Each row comes from the steps of one path. Every step used is in the known rows, and no mark comes twice. Write the path behind each row, first mark first.
In the rows, zero is written as 128.
Known rows
giras, bamo, petun, nivob, donotam: [ 93  83  86 141  71  70 135 137 129 119 183  61  88 112 166 139 208  75
 141 110 138  93 147 129 145 178  97 136 125 111 178 137 153 121]
petun, nivob, donotam: [125  75 110 135  80 143 132 143 148  95 165  72 116 106 179 149 181  85
 146 126 175 101 124 174 165 177  71 113  96 127 153 119 173 126]
sano, donotam, foram: [181  97 143 108 121 147 135 116 138 106 104 146 151 128 184 149 119 134
 166 143 149  85 128 170 127 165 115 110 109 150 143 115 163 107]
donotam, nivob, petun, bamo, tope, foram: [124  63 110 153  52 129 159  92 163 116 160  73 128  99 143 132 176  95
 117  96 192 102 127 154 119 203 130  98  84 131 187 133 150  69]
zirap, sano, donotam, nivob: [170  95 133  75  60 106 152 120 122  68 118 132 130 134 199 153 143 145
 151 126 135  86 136 185 145 189  75 102 118 123 147  94 186 130]
goguz, bamo, petun, nivob, donotam, foram: [115  77  87 129  90 110 142 122 138 130 170  54 115 106 170 116 210  91
 126 130 156  88 109 126 178 173 115 139 106 147 165 159 132 110]
sano, donotam: [158 111 147 115 100 144 141 129 130  98 114 143 139 126 184 158 122 136
 156 126 137  93 135 157 122 157 104 111 128 135 149 116 177 102]
petun, bamo, tope, foram, donotam: [106  89 121 163  78  83 150 101 156 182 164 102 122 117 105 119 165  97
 114 121 150 128 156  81 108 164 161  92  91 165 174 164 113  68]
zirap, sano, donotam, foram: [176  95 133  66  94 106 142 115 124  96 108 142 129 145 193 144 135 144
 159 147 125  78 139 169 147 176  80 105 103 136 133 104 167 135]
tope, foram, vukabom: [ 72  95 170 153 111 144 135 129 118 154 163 135 108 135 130 149 129 128
 145 124 142 118 135 115 155 132 139  69  70 149 134 139 114  78]
foram, goguz, bamo: [ 81 112 130 137 104 125 152 145 128 123 124 115 123 135 150 102 186 137
 130 116 142  78 114  89 151 126 136 105 103 162 167 173 108  79]
zirap, sano, donotam, bamo: [178 101 129  73  82 121 150 104 132 107 113 139 125 142 182 143 137 143
 146 131 129  82 148 151 128 177 100 108 109 135 151 100 189 120]
sano, donotam, foram, vukabom: [164 100 156 119 124 163 134 108 128 120 123 154 138 130 179 158 106 135
 179 144 151  94 126 174 141 160 120  97 105 152 138 124 161  99]
donotam, nivob: [159  91 140 126  82 128 142 137 144  95 137 116 144 118 175 139 150 122
 141 115 166  95 133 179 135 168 123 104 106 134 154 115 156 107]
sano, donotam, bamo, petun, nivob: [166  90 116 122  95 153 148  95 152 127 134 110 138 113 174 143 153 105
 146 119 156  87 139 142 128 180 132 129 118 151 184 121 196  93]
donotam, sano, zirap: [171 108 130 110  71  93 138 140 121  73 135 145 118 141 192 159 128 133
 129 136 120 110 151 172 183 176  58 115  88 120 145 116 151 147]
sano, zirap: [144 105 138  80  77  94 147 130 129 102 125 125 111 144 181 141 156 127
 142 132 120  94 150 141 143 150  78 105  96 124 132 121 153 134]
giras, bamo, tope: [ 92 103 109 140  81  63 147 139 137 129 142 106  92 136 141 125 168 116
 139 112 116 101 152 100  86 164 120 111 128 109 169 148 121  95]
petun, nivob, donotam, sano, zirap: [148  75 101 129  57 122 133 138 138  59 165  82 110 112 199 163 172  93
 138 130 163 110 129 196 198 200  31 117  85 118 157 110 178 151]
petun, nivob, donotam, foram, goguz, bamo: [114  65  98 137  95 145 138 130 149  99 152  64 123 110 172 121 203  95
 146 133 184  86 103 155 179 175  87 111  79 154 165 141 143 114]
bamo, petun, nivob, donotam, sano: [131  76  95 144  73 109 131 138 138 103 193  70 114 101 184 152 189  75
 130 121 157 104 132 166 200 192  81 138 102 131 170 138 163 134]
giras, bamo, tope, foram: [ 64  93 113 153  82  63 149 134 133 132 146 104  90 137 123 125 170 120
 131 109 117 109 151  82  89 162 128  96 106 119 172 146 105  84]
goguz, bamo: [117 113 124 122 100 116 145 141 130 131 134 105 120 129 157 119 163 131
 122 126 133  91 123 107 139 136 130 121 119 136 147 152 126  95]
tope, foram, goguz: [ 62  91 151 153 110 131 145 141 129 132 133 129 126 137 129 123 168 135
 130 115 146  95 129  91 149 127 139  73  63 170 161 147 101  75]
bamo, giras: [110 102 139 124 110  96 135 146 140 137 150 112 108 141 161 130 156 148
 134 121 140  72 157 121 114 137 120 117 126 113 121 159 136  96]
tope, foram, donotam, nivob: [128  78 134 149  85 106 139 130 132 122 151 130 158 111 118 139 148 129
 134 122 156 125 131 143 156 151 162  73  72 162 145 123 115  90]
goguz, bamo, tope: [ 97 108 112 131  88  99 158 133 140 134 137  95 111 129 143 107 171 132
 118 122 128 101 118  88 116 153 135 117 122 137 161 172 108  82]
zirap, sano: [140 103 132  75  82  85 141 139 122 113 133 127 110 146 176 136 154 133
 138 133 117  85 150 144 151 155  87 106 102 123 129 118 151 136]
petun, nivob, donotam, foram, goguz: [124  61 107 136  98 150 132 135 152  99 153  78 126 110 175 131 194  90
 156 133 187  87 113 171 176 177  83 105  74 153 161 133 152 121]
nivob, donotam, bamo, tope, foram, vukabom: [123  79 129 157  92 154 138 104 147 144 175 104 115 118 133 141 158 113
 144 119 176 126 128 130 124 189 145  83  73 152 163 130 146  83]
donotam, foram, vukabom: [144  94 157 121 137 147 126 120 134 157 145 142 126 136 159 137 122 121
 170 150 154  96 132 157 156 143 141  93  77 155 124 143 123 104]
zirap, sano, donotam, nivob, petun, bamo: [170  86 115  86  45 112 156  94 132  81 129 107 124 121 193 151 156 122
 140 115 154  81 138 184 140 206  74 109 115 118 162  99 199 114]
zirap, sano, donotam, foram, vukabom: [161  97 145  75  96 118 141 108 116 106 121 147 119 144 192 151 125 144
 170 147 127  85 137 172 157 173  86  94 100 137 127 111 163 126]
zirap, sano, donotam, foram, goguz: [155  94 132  75  95 110 148 116 122  92 103 145 130 147 189 134 149 149
 161 141 129  72 132 157 155 171  85  97  95 150 144 117 156 125]
donotam, nivob, petun: [155  76 118 125  67 148 147 122 148  84 143  95 141 101 174 143 161 108
 138 104 184  84 119 194 143 183 113 109  97 116 161 114 169  97]

Write each row's path
[134  75  92 125  58  93 138 130 133  90 188  70 105 108 194 154 197  77
 130 125 146 106 135 169 205 199  61 136  96 127 166 130 167 147] | bamo, petun, nivob, donotam, sano, zirap
[135  89 140 121 135 134 136 133 145 134 116 137 143 137 157 110 161 129
 158 140 158  73 126 135 152 139 138  97  72 175 151 152 109 102] | donotam, foram, goguz
[109  83 109 127  89 105 142 134 146 139 173  76 113 112 169 132 192  77
 131 120 144  88 141 131 168 158 111 135 108 138 166 151 151 116] | bamo, petun, nivob
[ 93  86 125 152  85  86 150 130 143 144 152 123 133 122 102 124 155 128
 131 124 132 130 135  96 122 155 158  77  81 158 154 156  94  78] | bamo, tope, foram, donotam
[177  96 119 122  63 111 126 142 119  57 159 119 119 124 199 172 150 120
 139 133 147 121 133 194 187 198  46 113  90 118 143 105 167 153] | nivob, donotam, sano, zirap
[160  84 120 134  65 144 153  92 149  87 137  96 134 104 184 154 150 125
 141 101 183  78 134 183 112 200 103 117 132 115 169 123 198  77] | sano, donotam, nivob, petun, bamo, giras
[134  66  97 142  76 148 142 116 169 115 164  65 117 105 159 134 187  86
 140 120 183 105 127 152 138 195 100 112  88 137 177 126 172 107] | petun, nivob, donotam, bamo, tope
[ 89  88  91 135  79  65 140 138 132 133 169  72  88 120 160 131 199  80
 135 111 126  86 155 114 137 163 107 136 127 112 178 145 144 113] | giras, bamo, petun, nivob
[ 96 109 120 125 103  95 146 140 130 136 147  92 102 137 156 112 174 153
 117 121 134  73 133  95 124 135 128 127 134 119 132 174 120  84] | goguz, bamo, giras
[121 102 133 140  97  89 139 113 155 177 164  93 101 133 152 125 166 115
 117 117 155  82 174 102 102 151 130 126 128 129 148 167 146  84] | petun, bamo, giras
[164  77  98 141  63  95 143 109 149 124 170  95 150  92 133 132 169 109
 134 111 183 100 140 171 142 174 157 106 108 131 149 145 154  86] | foram, donotam, nivob, petun, bamo, giras
[ 64 107 121 146  93 111 163 138 137 126 127 107 115 135 138  94 194 138
 128 113 138  86 110  74 134 141 141 100 104 164 179 188  94  68] | foram, goguz, bamo, tope
[172  88 125 120  69 162 150 110 139  62 119 117 149 103 192 161 138 125
 154 106 174  86 116 203 130 194  99 109 120 121 166 101 197  92] | sano, donotam, nivob, petun
[145  62 108 127  97 144 128 132 154 101 158  74 126 108 180 141 179  85
 154 139 184  94 119 183 170 183  78 113  79 138 150 119 162 131] | petun, nivob, donotam, foram
[ 50  96 125 162  84  74 148 128 126 144 161 110  79 139 120 132 159 122
 141 111 119 116 148  85  99 159 133  86 103 119 167 153 102  76] | giras, bamo, tope, foram, vukabom
[145 101 132 119 119 149 147 114 133 104  97 140 148 130 174 127 148 145
 160 136 150  76 111 138 141 158 124 105 105 168 162 142 140  89] | sano, donotam, foram, goguz, bamo
[134  90 110 132  80 137 143 103 155 148 156  82 115 106 154 136 168  82
 123 111 174  86 143 139 130 168 119 122  99 121 166 142 168  83] | nivob, petun, bamo
[133  66  97 128  94 114 131 126 148 127 183  64 119 102 178 137 201  69
 144 130 165  91 127 158 183 183 102 133  93 145 161 141 154 128] | bamo, petun, nivob, donotam, foram
[156 106 136  74  76 102 147 124 119  89 114 139 119 143 192 152 138 144
 150 133 117  85 143 159 143 171  74 105 119 123 136 105 178 130] | zirap, sano, donotam
[144  74 112 139  61 127 149 101 159 113 162  71 125 102 166 133 176 105
 123  98 195  78 139 174 123 193 120 118 110 113 166 136 171  81] | donotam, nivob, petun, bamo, giras
[168  83 113 133  95 138 129 114 148 139 174  93 130 110 164 141 178  95
 139 120 172 101 136 145 141 185 139 124  97 150 165 122 172 110] | nivob, donotam, bamo, petun
[166  87 120  76  52 117 155 110 124  60 120 117 127 124 199 155 149 137
 149 118 146  79 127 195 150 199  69 104 112 112 150  93 193 122] | zirap, sano, donotam, nivob, petun
[148  80 106 126 100 135 144 105 163 165 160  87 126 115 152 121 181  85
 129 119 162  84 148 118 140 166 154 133  94 154 183 139 167  99] | donotam, bamo, petun, nivob
[173  79 126 121 113 137 118 133 140 112 150 110 139 119 175 144 157 110
 159 143 174  98 122 178 153 175 106 108  84 147 133 117 148 127] | nivob, donotam, foram
[105  78 107 127 120 120 147 122 144 138 135  92 130 124 158  94 200 109
 141 135 160  68 110 113 176 149 136 116  79 178 171 173 103  96] | donotam, foram, goguz, bamo, petun, nivob
[170  84  95 131  94 106 139 112 153 165 167 108 153 101 121 124 171  91
 139 129 156 108 146 130 159 155 184 117  94 167 164 143 152 101] | foram, donotam, bamo, petun, nivob
[122 100 125 146  82  94 150 107 164 173 155  97 109 125 137 120 165  93
 119 119 150 110 161  95  94 169 135 114 114 147 176 164 135  82] | petun, bamo, tope
[167 103 137 121 109 149 145 102 148 125 120 133 134 131 169 143 131 152
 148 119 153  77 150 136  93 167 138 118 129 135 156 127 187  81] | sano, donotam, bamo, giras
[158  75 114 136  58 140 149 102 158 111 154  81 135  99 167 138 169  90
 127 101 194  89 132 181 132 192 120 114 100 123 176 122 175  87] | donotam, nivob, petun, bamo
[ 77  92 104 156  76  49 147 133 132 137 151 110 105 128 108 125 168 121
 135 114 117 120 149  87 100 158 145  91 104 128 168 150  98  84] | giras, bamo, tope, foram, donotam
[119  71 109 151  94 111 142 109 146 164 167 106 145 108 103 127 171 100
 127 123 155 118 141 105 160 150 178  91  63 174 165 137 126  85] | tope, foram, donotam, bamo, petun, nivob
[134  92 130 158  92  99 130 141 121 121 156 148 150 120 120 150 128 133
 125 132 136 135 139 136 182 149 142  83  67 158 143 130 111 102] | tope, foram, donotam, sano
[179  95 108 127 102 102 137 113 146 171 162 128 159 108 118 123 159 105
 140 129 147 110 150 124 147 146 198 114  98 170 156 144 144  98] | foram, donotam, bamo, petun
[172  96 124 146  82 129 118 151 126  75 166 121 130 116 187 171 142 116
 138 130 160 120 130 191 181 189  74 118  97 126 149 112 163 137] | nivob, donotam, sano
[111  65  99 138  95 119 137 126 145 123 178  68 121 106 172 126 215  75
 146 125 170  83 121 146 189 178 106 124  86 160 173 153 143 118] | bamo, petun, nivob, donotam, foram, goguz
[107 108 112 122  95  95 147 133 127 146 157  87 115 122 158 114 186 112
 116 120 125  89 125  94 154 144 141 138 125 143 159 167 122  95] | goguz, bamo, petun
[ 69  89 102 148  86 119 152 137 132 115 161  70 112 115 161 107 227 103
 129 110 157  81 105 101 182 155 117 119 102 163 183 177 123  90] | foram, goguz, bamo, petun, nivob, donotam
[ 97  76 105 152  69 124 155  91 161 155 161  74 107 107 130 127 176  85
 114 105 170  99 138 110 113 182 128 105  82 129 180 155 140  63] | nivob, petun, bamo, tope, foram
[ 70  97 117 145  87 101 160 127 137 138 141  94 110 131 125 108 173 136
 111 119 130 110 115  71 119 152 142 100 100 146 162 168  92  70] | goguz, bamo, tope, foram
